Each row comes from the steps of one walk. Every step used is in the known rows, and no mark comes twice. Write the walk behind each row, first mark first.
Known rows:
zemipo-mide-fifil-kivi: [-14.5   5.7  12.8   1.7  -4.2  20.2   4.0  -6.2 -11.3   2.3  -7.5  13.5
   2.6  33.3 -22.2 -40.8 -23.8  -1.5  -0.4  27.7]
numu-lurin-mide-fifil: [ -0.3   8.9 -35.2  24.6 -12.1  13.6 -14.0 -34.2 -14.8   7.6   9.6   7.4
   0.8  40.8  13.9 -69.3 -19.8 -10.8  -7.3   9.5]
tetoda-kivi-fifil: [ -4.4  -7.6  12.8  19.2 -16.8  20.8 -15.2  13.9 -11.3 -22.7 -14.2  29.8
   7.3  -3.9 -33.3   8.3  31.4  29.0   9.9   6.8]
kivi-fifil-mide-zemipo: [ 13.9   2.1  -7.3   8.7 -13.8  -1.8  -7.0  41.8 -16.3 -18.0 -25.4  14.7
  32.5  39.2  -4.3 -38.7  11.4  21.6  11.1  19.5]
lurin-mide: [  0.9   3.1 -21.9   9.0  -2.0   6.1  -8.5 -13.9  -0.3 -15.2   0.2   3.1
   5.1  12.7   3.3   0.4 -28.4   3.9  -6.4 -13.3]
kivi-fifil-mide: [ 17.7  -7.8  -7.3  15.7   1.5   7.1 -20.0  42.4 -20.8  -7.2 -15.7  25.1
  16.8  19.6  -4.6   3.8  -5.5  25.1  15.6  21.3]
tetoda-kivi-fifil-mide-zemipo-numu-lurin: [  9.0  -4.4  -1.2  25.1 -27.7   4.8   0.5  -5.8 -18.7 -38.8 -17.0  34.7
   9.3  21.8 -17.4 -44.1  54.0  35.9  10.0  26.7]
lurin-mide-tetoda-kivi-fifil: [ -8.8   2.4  -4.9  23.6 -13.1  27.4 -18.0  17.1 -10.9 -11.5 -12.2  38.0
  17.2   3.6 -31.6 -18.6  23.9  39.2   1.3  -0.9]
fifil-kivi: [-12.5   1.3  15.1  -1.6   3.9   2.4  10.3   5.2  -4.4  -3.7   0.1  12.8
   2.1   4.1 -16.3   6.8 -19.9   5.5  -6.7  12.8]
numu-lurin-mide-fifil-kivi: [-12.8   8.1 -12.5  18.0  -5.7  13.0  -1.7 -21.4 -16.2   2.7   9.1  18.2
   3.5  36.3  -6.4 -48.0 -35.1  -3.2 -12.2  21.4]
zemipo-numu-fifil-mide-tetoda-kivi: [  6.4   2.9  11.0  19.7 -14.4  14.8   0.2  13.9  -7.3  13.7  -6.2  27.0
   5.5  16.4 -31.2 -45.4  27.6  29.6   2.8  16.9]
mide-fifil: [  0.1   6.9  -7.5  10.0  -8.5  10.8  -2.5 -16.6  -9.6  26.4   3.2   1.4
   4.0  32.5   7.1 -50.0 -13.8 -10.1  -0.3  13.9]
mide-tetoda-numu: [  0.1   3.8 -28.3  12.5  -8.3   5.5 -10.0  18.4  -2.4  30.0  -6.4  17.6
  11.6   6.4   5.9 -32.8  37.6  23.2  -7.0   0.4]
numu-lurin-mide-zemipo-kivi-fifil: [ -4.8   4.3 -14.0  19.4 -21.2  22.5 -15.2 -12.5 -14.4 -45.5   4.5  34.7
  32.0  27.7 -10.7 -24.3  26.8  37.5   8.5   6.3]
tetoda-kivi-fifil-mide-zemipo-numu: [ 15.0  -4.1  18.1  13.2 -26.7   8.6  10.0   4.8 -13.0 -34.1 -33.4  31.9
  27.0  32.4 -23.5 -18.9  28.5  46.9  14.9  20.1]
zemipo-kivi: [ -2.9   4.9   3.1  -0.1  -4.8  16.2   2.4 -24.3   3.9 -18.1  21.3  10.3
  12.8   5.8  -5.4   7.4   4.5  17.1   7.1   2.9]
tetoda-kivi-fifil-mide: [ 14.2  -9.2  -0.8  21.3  -7.5  13.7 -20.5  41.5 -18.8 -16.0 -17.4  28.9
  11.7  13.6 -20.4   0.0   8.2  30.7  17.0  23.4]
tetoda-numu-fifil-mide-zemipo: [ 21.0   2.0 -11.5  14.3 -20.8  -8.7 -10.6  31.4 -14.2   6.3 -12.9   3.4
  23.7  52.7   1.6 -57.2  22.6   7.0   4.5  20.0]
zemipo-numu-lurin-mide-tetoda-kivi: [ -7.7   7.7 -10.5  22.3 -18.4  18.9   1.0 -18.4  -1.4 -13.8  -3.2  28.4
  -0.2   1.5 -25.9 -47.6  31.0  28.9  -7.1  -1.4]
numu-fifil: [  4.6  -0.9  13.9  10.2  -5.9   1.1 -10.1  -6.0  -7.5  21.8  15.9   2.5
  -2.3  20.5 -11.1 -18.8   8.9 -10.9  -2.6   5.2]
fifil-mide-zemipo: [ 15.1   5.7 -11.2   1.4 -10.3  -9.9   2.7  32.9  -7.3 -10.3 -19.8  -1.6
  23.7  37.4   5.3 -45.3   2.5   7.5   5.6  16.6]
numu-fifil-kivi: [ -8.7   0.1  26.3   6.8  -0.9   3.0   1.4   1.9 -10.9  12.8  12.8  14.0
   0.9  18.7 -23.9  -7.8 -13.5  -3.3  -8.8  16.8]
zemipo-mide-tetoda: [ -9.8  12.0  -5.9  -7.2   4.5  16.6  -0.6  16.3   1.7   8.7 -13.8  11.6
   5.4   6.7 -14.3 -53.6  20.0  13.9   0.5   1.4]
tetoda-numu-fifil: [  8.8  -6.0  -2.3  20.2 -16.8   2.1 -19.9  -2.8 -10.2  24.9  10.5   8.5
   0.2  23.5  -5.9 -17.6  30.8  -0.4  -2.2   6.2]

Write each row's walk:
[  4.5   2.4  -8.4  19.7 -12.9   5.6 -17.9   8.7 -10.0  44.3  10.6  15.1
   6.3  24.7  -3.7 -45.5  38.2   6.5  -7.5   4.8] | mide-tetoda-numu-fifil
[  1.7   5.7  -5.8  13.9  -6.7  11.9  -2.5  31.6  -2.8   9.7  -8.0  18.0
   4.0   2.8 -22.6 -43.8  19.1  21.8   1.7  12.4] | fifil-mide-tetoda-kivi
[ -1.7   1.2 -23.9  26.5 -28.2  22.3 -20.7 -10.2 -15.6 -41.2   0.4  39.7
  33.7  30.2  -8.2 -23.3  41.5  43.2   8.9   7.2] | tetoda-numu-lurin-mide-zemipo-kivi-fifil
[  8.2   9.7  -5.3   1.4 -12.4   7.6   4.6   1.5  -2.2 -25.6   5.5  10.2
  30.6  36.0  -2.0 -29.7   5.6  23.6  11.9  16.0] | fifil-mide-zemipo-kivi
[  2.8   2.0  -2.9  10.8 -21.1  -4.3  11.7 -28.7  -8.4 -27.9  -6.6  16.5
   3.6  16.1  -1.8 -43.6  42.5  15.5   0.4  14.0] | mide-zemipo-numu-lurin
[-12.3   6.6  10.7   6.4  -2.5  11.6   7.4  -6.0 -12.1  18.3   3.2  12.9
   5.1  29.6 -10.7 -33.0 -32.7  -3.0  -6.9  24.2] | mide-fifil-kivi
[ -4.0   3.9  25.8  10.4 -14.3   5.3  11.7 -20.5 -11.1  -9.7  -0.2  23.4
  15.9  42.1 -27.4 -21.3 -14.4  15.8  -9.7  14.3] | lurin-mide-zemipo-numu-fifil-kivi
[-11.1  -0.3   9.0  14.9 -12.8  31.7 -16.2  24.9 -10.6 -17.0 -22.0  36.7
  11.3  -0.2 -42.3 -26.9  44.3  38.1  10.8   7.3] | zemipo-mide-tetoda-kivi-fifil
[ 10.8  -0.5 -31.5  22.4  -7.6  10.0 -23.0  46.3 -15.9  26.2 -16.3  33.5
  22.6  17.4   3.3 -30.5  32.9  38.8   3.3  13.7] | kivi-fifil-mide-tetoda-numu
[-10.0   4.6 -23.5  25.1 -12.6  13.9  -7.6 -18.8 -18.6   6.4   5.6  22.6
   4.9  38.5  -4.3 -47.8 -21.5   3.7 -12.5  21.9] | tetoda-numu-lurin-mide-fifil-kivi
[ 13.6   5.7  -8.8  13.1 -22.9   8.8  -5.8   0.7  -8.2 -12.2   8.8  15.3
  31.5  48.2  -3.4 -39.3  24.8  23.6  10.7  18.7] | tetoda-numu-fifil-mide-zemipo-kivi
[ -3.5   2.8   6.4   9.1 -17.8  20.7  -6.5   1.4  -9.9 -32.3  -1.5  30.8
  35.2  23.2 -16.6  -9.6  28.3  37.1  13.2   7.6] | mide-zemipo-kivi-fifil
[-10.4   2.7  10.5  10.0  -6.9  13.6  -7.3  12.6 -11.8  18.7  -1.2  25.9
   4.9  26.4 -29.7 -34.8  15.2  11.5  -7.1  19.3] | zemipo-mide-tetoda-numu-fifil-kivi
[ -6.6  15.8 -28.3   6.9   4.6   9.2  -4.2   4.8   0.5  13.0   0.7  13.7
  14.6  12.7   0.4 -42.0 -11.7  14.3 -12.9 -12.5] | lurin-mide-tetoda
[ -8.1   5.0  -3.3  19.2  -6.6   9.7  -9.8   5.5 -12.0  21.3   9.5  27.3
  10.4  30.1 -19.9 -30.0  -4.3  12.7 -15.9  10.3] | lurin-mide-tetoda-numu-fifil-kivi
[ -0.8   2.9 -35.5  19.2  -4.5   3.2 -14.1 -24.7  -6.8 -23.7   7.9   7.2
  -3.9  10.0   7.8 -25.2  -5.9   0.3  -8.5  -5.8] | numu-lurin-mide
[ 11.6   1.1  -2.2  13.8 -20.4   3.3  -6.5  40.8 -14.2 -25.1 -27.9  16.6
  28.1  34.8 -16.7 -42.0  22.2  25.4  12.1  20.2] | tetoda-kivi-fifil-mide-zemipo
[ 10.5   8.4   1.3   6.4 -15.8   8.2  -0.2  -2.2  -6.3 -14.2  13.4  10.3
  29.3  46.4  -5.5 -39.5  11.0  17.2  11.1  17.6] | numu-fifil-mide-zemipo-kivi
[ -9.5   0.2   6.4  19.7 -12.2  24.0 -13.2  25.5 -10.8  -5.2 -12.4  37.0
  14.0  -2.6 -31.7 -19.1  37.9  36.8   4.5   4.7] | mide-tetoda-kivi-fifil
[ 14.5  -4.8  -4.4  15.4  -1.5  17.0 -18.2  26.2 -18.0 -18.2  -1.7  31.6
  25.6  22.6  -6.9   9.4  -2.1  37.1  20.3  22.8] | zemipo-kivi-fifil-mide
[ 10.9  -2.9  -5.8  19.5 -20.2  -0.1  -0.1  -5.5 -20.2 -32.1 -15.6  31.7
  14.4  26.1  -4.3 -41.5  42.7  31.4   9.1  25.1] | kivi-fifil-mide-zemipo-numu-lurin
